Each row was made from one small tree. The marks that hang from a mark follow it in brackets, in alphabetical order. Every link used is in the known rows. Write each row's tree.
Known rows
nobevi[geta tufilo]: [  2.8  -0.4  -5.4   4.8  -2.1  15.3  10.3 -21.9  29.0 -11.5   0.1  14.6
  21.3 -24.4   0.2  13.8  -5.8  15.7   7.4  -5.6   1.6 -10.9  -1.8  -4.3
   7.1]
fela[fivu]: [  2.4   0.0  -0.7   7.7  -1.5  20.5  -3.2   5.2   8.3  11.5 -19.2  13.2
   2.7 -16.4   9.3  16.7  -5.2  10.0   8.3  -0.9 -22.6  10.3  -0.2  -1.3
  13.7]
nepa[fivu[geta tufilo] vomaliz]: [ -5.0  -6.4  -1.0   6.1  -1.7   1.0  12.3  -2.5  -9.2  -0.4  11.5 -15.4
   0.2  -4.5 -31.0   4.6  -3.6  14.9   0.4 -18.1  -2.4 -20.9  -5.9 -15.0
 -11.8]
nepa[vomaliz[geta]]: [ 14.6  -3.7  -4.3   4.8  17.9  31.9  -5.0   9.6   2.3   4.8  -0.1  -7.3
   0.8   4.7   9.4   8.6  -4.9 -14.8  10.8  -3.7  -2.1   2.6   2.1 -23.3
   3.3]
fela[nobevi]: [ 12.6  -2.7   1.9   6.1  -7.9  14.5  -1.6   3.5   9.0  -8.2 -11.1   5.8
  -0.1 -10.4  28.0   8.1  -4.7   5.0   6.1  -4.4  13.8  17.3   1.4   2.5
  18.7]
fela[fivu[geta nepa[vomaliz] tufilo] nobevi]: [ -8.7   2.9  16.4   6.2 -22.4 -39.9   8.9  -7.3 -24.7   3.7  15.2  -9.2
   2.7 -14.6   4.9 -11.7  -1.2  52.0 -16.1 -17.0  10.3 -58.8  -2.5  -3.5
   6.6]
nobevi[nepa[vomaliz[fela geta]] tufilo[fivu]]: [  9.8   2.5 -15.9   2.5  19.2   4.3  -2.8   3.2  -3.1  10.2   4.7  -7.0
   3.7  26.1  -5.4   0.9   3.1 -19.5  -0.9  10.3 -17.7   8.5  -1.6 -16.5
  -5.8]
tufilo[vomaliz]: [ -1.4  -0.2  -4.1  -8.3   2.2  11.5  -2.3   2.6   2.8  -5.0  -8.1  15.2
  -2.3 -17.5  -4.4   2.1  -1.9 -31.1  10.7   3.4  -8.3   5.5   2.4  -5.1
  -1.3]
nepa[fivu[geta tufilo[nobevi]] vomaliz]: [ -3.6  -9.2  -5.8   7.8  -7.3  -6.8   5.6   4.4  -5.6   7.7   9.0 -23.4
  -2.4  17.7 -39.8  -6.5   1.3  18.9   0.8 -16.9  -5.7 -19.4  -1.6  -6.3
  -8.7]
fela[fivu[geta nepa[vomaliz] tufilo[nobevi]]]: [-10.3  -0.4   4.8   0.4 -24.3 -34.7   4.7   2.4 -22.1  17.7  15.0 -16.7
   4.7   2.9 -26.5 -17.0   6.0  39.8 -11.0 -11.3 -10.5 -45.5   2.6  -3.8
   3.8]
fela[fivu nobevi[geta[vomaliz] nepa tufilo]]: [ 29.6  10.3  11.9  14.1  26.2 -13.5   6.3 -13.1  31.2  -4.0  -3.6  19.2
  25.7 -14.3  29.2   4.8  -3.4  49.5  -7.4  -8.2 -15.2 -67.2  -5.0  18.1
   9.9]
nepa[fivu[geta tufilo] vomaliz[fela[nobevi]]]: [-10.2  -6.7   6.4  11.8   0.7  -7.6   8.3  -4.4 -16.7   4.2   5.5 -13.3
 -10.2   8.8  -6.7  -1.9  -0.1  30.7  -8.2 -12.8  22.0   1.1  -6.4  11.9
 -10.7]
tufilo[nobevi[nepa[fivu]] vomaliz[geta]]: [ 13.0   0.9   0.2 -12.1  25.5   8.2  -4.2  16.6  11.3   5.4  -9.0   0.2
   4.3  33.5  -0.2 -11.4  -4.7 -29.8  11.9   7.0 -29.1 -14.4   2.7  -7.5
 -17.6]
nepa[fivu]: [ -3.4  -3.0  -6.7   7.4   7.7  27.7  -4.4   4.1   6.8  -1.0 -10.0   4.5
   7.6  -3.0   5.2  19.3  -8.6 -11.4  15.7  -6.4  -1.5  22.5  -3.5  -0.2
  -0.5]
vomaliz[fela[nobevi] geta]: [ 10.5  -2.7   5.5  -1.1  16.1  32.0  -1.6   5.7   8.4   1.9 -18.4   0.6
 -11.9  14.6  39.3   9.5  -3.1  -5.7   2.2   9.7  13.1  35.1   2.1   3.5
   7.9]
vomaliz[fela geta]: [  3.4  -2.6  -1.9  -8.1  19.8  40.7  -1.6   9.6   6.2   8.7 -16.0   0.8
  -8.2   8.9  18.5  14.4  -0.9 -18.6   7.0  13.9  -2.4  47.6   3.0  -8.2
   4.6]
fivu[geta nepa[vomaliz] tufilo[nobevi]]: [ -9.0  -1.5   0.9  -9.2 -25.1 -32.1   7.3   3.5 -21.7   5.6  24.3 -24.1
   6.3   4.0 -29.8 -21.8   7.7  19.4  -7.9 -13.9   7.4 -20.3   5.8 -14.7
   5.7]
vomaliz[fela]: [ -3.5  -2.5  -6.4  -4.2   4.4  25.0  -6.0   7.8  -1.0  11.0 -13.0   7.3
  -3.4  -5.3   8.6  11.0   2.2 -15.0   7.3   8.8   8.7  57.8   2.9   4.6
  11.3]
nepa[vomaliz[fela]]: [ -3.1  -5.3  -7.0   6.2   8.4  15.1 -11.3  11.2 -10.3  21.4  -0.9   1.7
  -2.2   1.8   0.2   0.1   2.7  -9.7   7.7  -2.9  17.0  49.0   2.2   5.7
   7.4]
disatok[tufilo[vomaliz]]: [ -1.1   0.4  -4.6  -1.1 -11.3   3.5 -19.8   2.9  20.1 -16.4  -9.2  22.6
  -0.1 -28.1 -18.4   0.0  -7.0 -33.8  10.9  -1.2   4.3  45.1  -3.0 -15.5
  -6.2]
tufilo[vomaliz[fela[fivu[nepa]]]]: [-28.8   6.7   5.4  -7.4   0.6 -12.4  -9.9  -1.4 -20.4  14.7  -8.1  20.4
   1.4 -11.5   9.7  -6.1   1.3 -11.6  -0.3   9.1  -1.8   4.0   1.3  21.7
  -9.1]
disatok[tufilo[fivu[geta]]]: [  6.9   0.6 -11.7   2.3 -34.3   4.4  -2.2   1.0  20.1 -30.7   4.6  -4.4
  -6.9 -12.6 -28.4  15.8  -2.9 -25.5   2.7   5.1  -6.7  42.5  -4.9 -24.6
   5.2]
nepa[fivu[tufilo] vomaliz[fela geta]]: [-13.0  -8.2  -4.0   9.7  25.0  25.7  -8.1   2.5 -13.6  17.2  -6.1 -12.9
 -10.0  20.7  -5.7   7.9  -2.2   3.2   2.3  -4.5  -5.5   6.6  -3.3  -8.1
 -22.4]

Which tree is each row?
[-25.8   7.5  -6.6 -21.0 -20.2 -21.5   9.0  -3.9 -28.2 -18.2  16.5  -7.6
 -10.4  -1.9 -18.7  -4.9   8.9 -44.8  -6.5  21.4   0.7   0.0   1.9   6.7
 -12.1]
tufilo[fivu[geta nepa] vomaliz[fela]]
[ -4.2   2.4  12.9  -1.9  15.8 -15.0   2.9  -9.4   7.3   3.4  -1.1  19.6
   6.2   8.6  26.7  -7.8  -3.2  -1.8  -1.3   2.1  17.5 -14.9  -0.6  30.2
 -12.1]
tufilo[vomaliz[fela[nobevi[geta nepa[fivu]]]]]
[ 13.5  -0.2 -11.3   2.4 -31.7 -14.9 -15.6  -0.4  33.5  -4.1   5.6   1.6
   9.4  11.0 -15.7  -3.0   2.3 -12.0   2.2   2.6  -7.7  20.2   4.9 -15.8
  12.3]
disatok[tufilo[fivu nobevi[geta nepa]]]
[  6.7  -0.6   3.6  11.1  -9.5   5.1  12.7 -24.3  32.1 -18.9  -2.3  14.3
  16.4 -18.9  23.8  11.1  -8.0  30.0   2.5  -8.5  15.3 -14.9  -2.3   5.8
  12.6]
fela[nobevi[geta tufilo]]
[ 20.9   3.1   2.6 -14.6   7.3  -5.0 -18.0  17.4  29.0  -1.7 -10.0   8.9
   2.8  12.0 -10.1 -19.8  -3.8 -35.1   7.2   9.0 -18.6  31.7   4.1 -25.0
  -5.6]
disatok[tufilo[nobevi[nepa] vomaliz[geta]]]
[-19.4  -3.1  -3.5 -13.0  -1.7   3.3  -3.1  -3.7 -10.4   7.2 -13.0  11.0
 -14.9 -16.2 -19.8  -4.5   6.8 -16.3  -2.6  10.7  -8.3  16.6   2.3  -1.4
 -12.4]
fivu[tufilo[vomaliz[fela]]]
[ -6.5   6.9   4.7 -20.6   6.3 -11.7   7.8   0.3 -23.6  -6.2  12.8 -18.1
   0.9 -16.4 -14.9  -1.6  10.6   5.1 -15.3   4.5   2.4  -9.0   1.0   1.1
  -3.4]
fivu[geta[vomaliz[fela]] nepa tufilo]
[-17.1   3.1  -8.1   1.8 -29.8 -27.1 -12.0   3.0 -15.9 -11.1  26.4 -13.4
  -0.6   2.3 -22.1  -4.0   3.3 -22.4  -5.3  -0.1  23.8  52.0  -3.2  -7.5
  -3.7]
disatok[tufilo[fivu[geta nepa[vomaliz[fela]]]]]
[ -5.3  -3.2 -17.2  -8.0   0.7  21.6  -9.9   6.5  -2.8  -3.4 -14.2  -8.9
 -28.5  35.5 -12.9  -0.6   9.5 -52.3   4.4  29.2 -25.6  17.3   7.2  -0.9
 -14.8]
tufilo[fivu nobevi vomaliz[fela geta]]
[ 22.2   2.5   6.1   9.9  13.6  14.6  -0.8  -7.7  20.4 -19.7   2.6   2.0
   5.4 -17.9  29.2  13.1  -1.7  10.5  -0.1  -5.9  11.1 -30.0   1.7  14.6
  12.5]
fela[nobevi[geta[vomaliz]]]
[-16.8   3.7  -9.3  -4.7 -18.4 -20.2   4.4   2.0 -33.2  -3.0  27.6 -22.1
  -2.9   9.1 -13.4  -3.7   8.3 -18.7  -5.8   5.1  16.0   9.3   0.8   1.2
   1.7]
tufilo[fivu[geta nepa[vomaliz[fela]]]]
[  0.8   4.0  -4.9  -8.2  -5.6 -19.0  -6.7   5.2 -12.9  -3.5  -6.2   8.9
 -13.5  12.9  13.4 -10.6   8.3 -30.1  -5.3  17.9  -1.5  11.8   3.3  11.3
   0.5]
tufilo[fivu vomaliz[fela[nobevi[nepa]]]]
[-23.0  -0.2  -3.7 -17.7 -23.8 -24.2  -7.3  -2.6 -18.6   2.9   2.6  -1.4
   1.5  -4.1 -20.5 -22.0   6.9 -10.7  -2.8   1.0  -7.6 -16.4   7.5  -9.3
  -7.5]
fivu[nepa tufilo[nobevi vomaliz]]
[ 18.4   4.4  11.9  21.7   4.6 -26.4   6.0 -14.8  20.7  12.9   6.4  19.5
  26.9  -8.2  24.0  -8.9  -6.6  55.8  -4.2 -18.3   5.4 -51.4  -3.8  11.2
  13.5]
fela[fivu nobevi[geta nepa[vomaliz] tufilo]]
[  1.8  -3.4   1.5  -1.6 -20.0  -2.8  12.3   0.8   9.7  10.9  -9.6  -7.2
  -7.8  -4.2 -29.7   1.4   4.3  34.8  -6.5   0.1 -31.2 -23.4   2.5  -6.1
   9.5]
fela[fivu[geta tufilo[nobevi]]]
[ 10.2  -2.9  -0.1  -1.4  16.5 -12.6   3.4  21.4  -5.2  28.7  13.9 -14.9
   6.8  37.9 -15.5 -19.7   4.8   1.6   2.0  -5.1   5.8  27.0   1.3  14.0
   1.1]
tufilo[nobevi[nepa[fivu[geta] vomaliz[fela]]]]
[  5.8   1.2  -0.4  -1.1  20.4  15.8  10.6   0.0   1.7 -20.2   3.8 -16.3
  -0.9 -11.8 -26.1  16.7  -0.4   7.5  -2.3  -7.0 -20.4 -34.7  -7.3  -5.9
 -13.0]
nepa[fivu[geta[vomaliz] tufilo]]
[20.6  2.5 12.3 -4.4  5.7 -9.0 17.0  8.8  8.7 -8.1  3.2 -2.7 10.9  4.8
 19.6 -0.8 -8.1 11.7  0.7 -7.5  6.3 -3.8 -4.6  3.8  8.5]
fela[nobevi[nepa[fivu[geta]]]]
[ -2.8  -1.9  -0.9 -14.2   7.2  19.1   2.3  -5.5   1.3  -8.1 -13.4   2.0
 -13.3 -11.0 -13.3   3.9  -0.9 -20.5   0.8   8.7 -26.8 -28.7   1.3 -30.2
 -16.9]
fivu[tufilo[vomaliz[geta]]]
[ 11.1   4.0   5.3  16.4  24.7  17.2 -14.3   6.3   2.6   5.5 -19.7   9.1
  -8.1  -4.6  33.9  10.4   2.4  15.6  -3.1   4.2  -0.6   3.9  -2.0  33.9
   7.8]
geta[vomaliz[fela[fivu nobevi]]]
[ -5.7   0.7  -2.7  -6.0 -17.7  -6.4   9.0  -5.3  -8.5 -24.1   2.0  -2.2
 -28.1   6.0  -4.9  -0.3   5.7 -29.3  -7.5  20.2   3.3   7.2  -0.4  14.4
  -4.2]
tufilo[fivu[geta] vomaliz[fela[nobevi]]]
[-29.0   4.7   7.1 -29.1 -12.9 -26.2  13.9  -9.1 -26.7  -5.9  11.2  -1.9
  -5.8 -19.2 -23.9 -14.2   7.9  -6.3 -12.5   9.4   2.1  -7.2   2.1  -1.2
 -14.8]
fivu[geta nepa tufilo[vomaliz[fela]]]
[ -9.9  -6.0   6.0  26.1  10.7   4.8  -5.1 -11.8   2.2   7.5   4.4   2.3
   2.9  15.4  27.2   4.0  -4.8  17.7   3.9 -14.3  37.6   4.9  -2.9  31.4
  -5.1]
nepa[fivu vomaliz[fela[nobevi[geta]]]]
[ -2.1   2.1 -11.7 -10.1 -18.5   0.8  13.8  -1.8  -1.4 -30.1   6.1  -5.3
 -15.9  -9.9 -31.2   6.9   2.8 -44.1   1.2  15.9 -23.2 -16.1   0.4 -11.1
  -5.9]
tufilo[fivu[geta] vomaliz]
[  4.3  -4.6  -2.6   3.0  24.1  30.9  -7.8  12.1  -5.9  17.3  -3.6  -4.7
  -6.7  13.1  11.2   5.1  -1.0 -14.0   7.0   5.4   6.4  38.2   2.9  -6.8
   0.5]
nepa[vomaliz[fela geta]]
[-16.5   0.5  15.3  17.7 -23.4 -34.2  -2.1 -24.5 -17.1  12.7  10.7   1.4
  10.6 -14.2  20.9  -5.6  -1.5  64.0 -13.7 -21.3  16.9 -69.8   0.3   7.5
   4.0]
fela[fivu[nepa[vomaliz] tufilo] nobevi[geta]]
[ 21.6   1.6   4.1  15.4  31.3  -1.2   1.3   3.4  11.9  -3.0   1.4  -0.5
  22.0  22.1  24.7  -2.5 -13.4  18.5   6.1 -15.8   2.2 -19.1  -9.1  -5.5
  -9.1]
fela[nobevi[nepa[fivu vomaliz[geta]] tufilo]]
[  0.2  -2.9   6.7   4.1  -5.3  11.3   2.9 -12.4  13.7   3.7  -7.5  10.3
  -2.4  -4.0  33.5   6.3   0.1  13.8  -0.1   1.9  29.0  19.6   3.7  20.7
  15.6]
vomaliz[fela[nobevi[geta]]]
[ 21.4   4.5  10.8   5.4   5.3  -7.8  -2.0   9.6   8.4  13.7 -15.8  17.7
  10.5  -6.1  37.5  -0.7  -5.1  27.4  -1.6  -3.1  -6.9 -10.1   0.5   3.4
  23.6]
fela[fivu nobevi[nepa]]
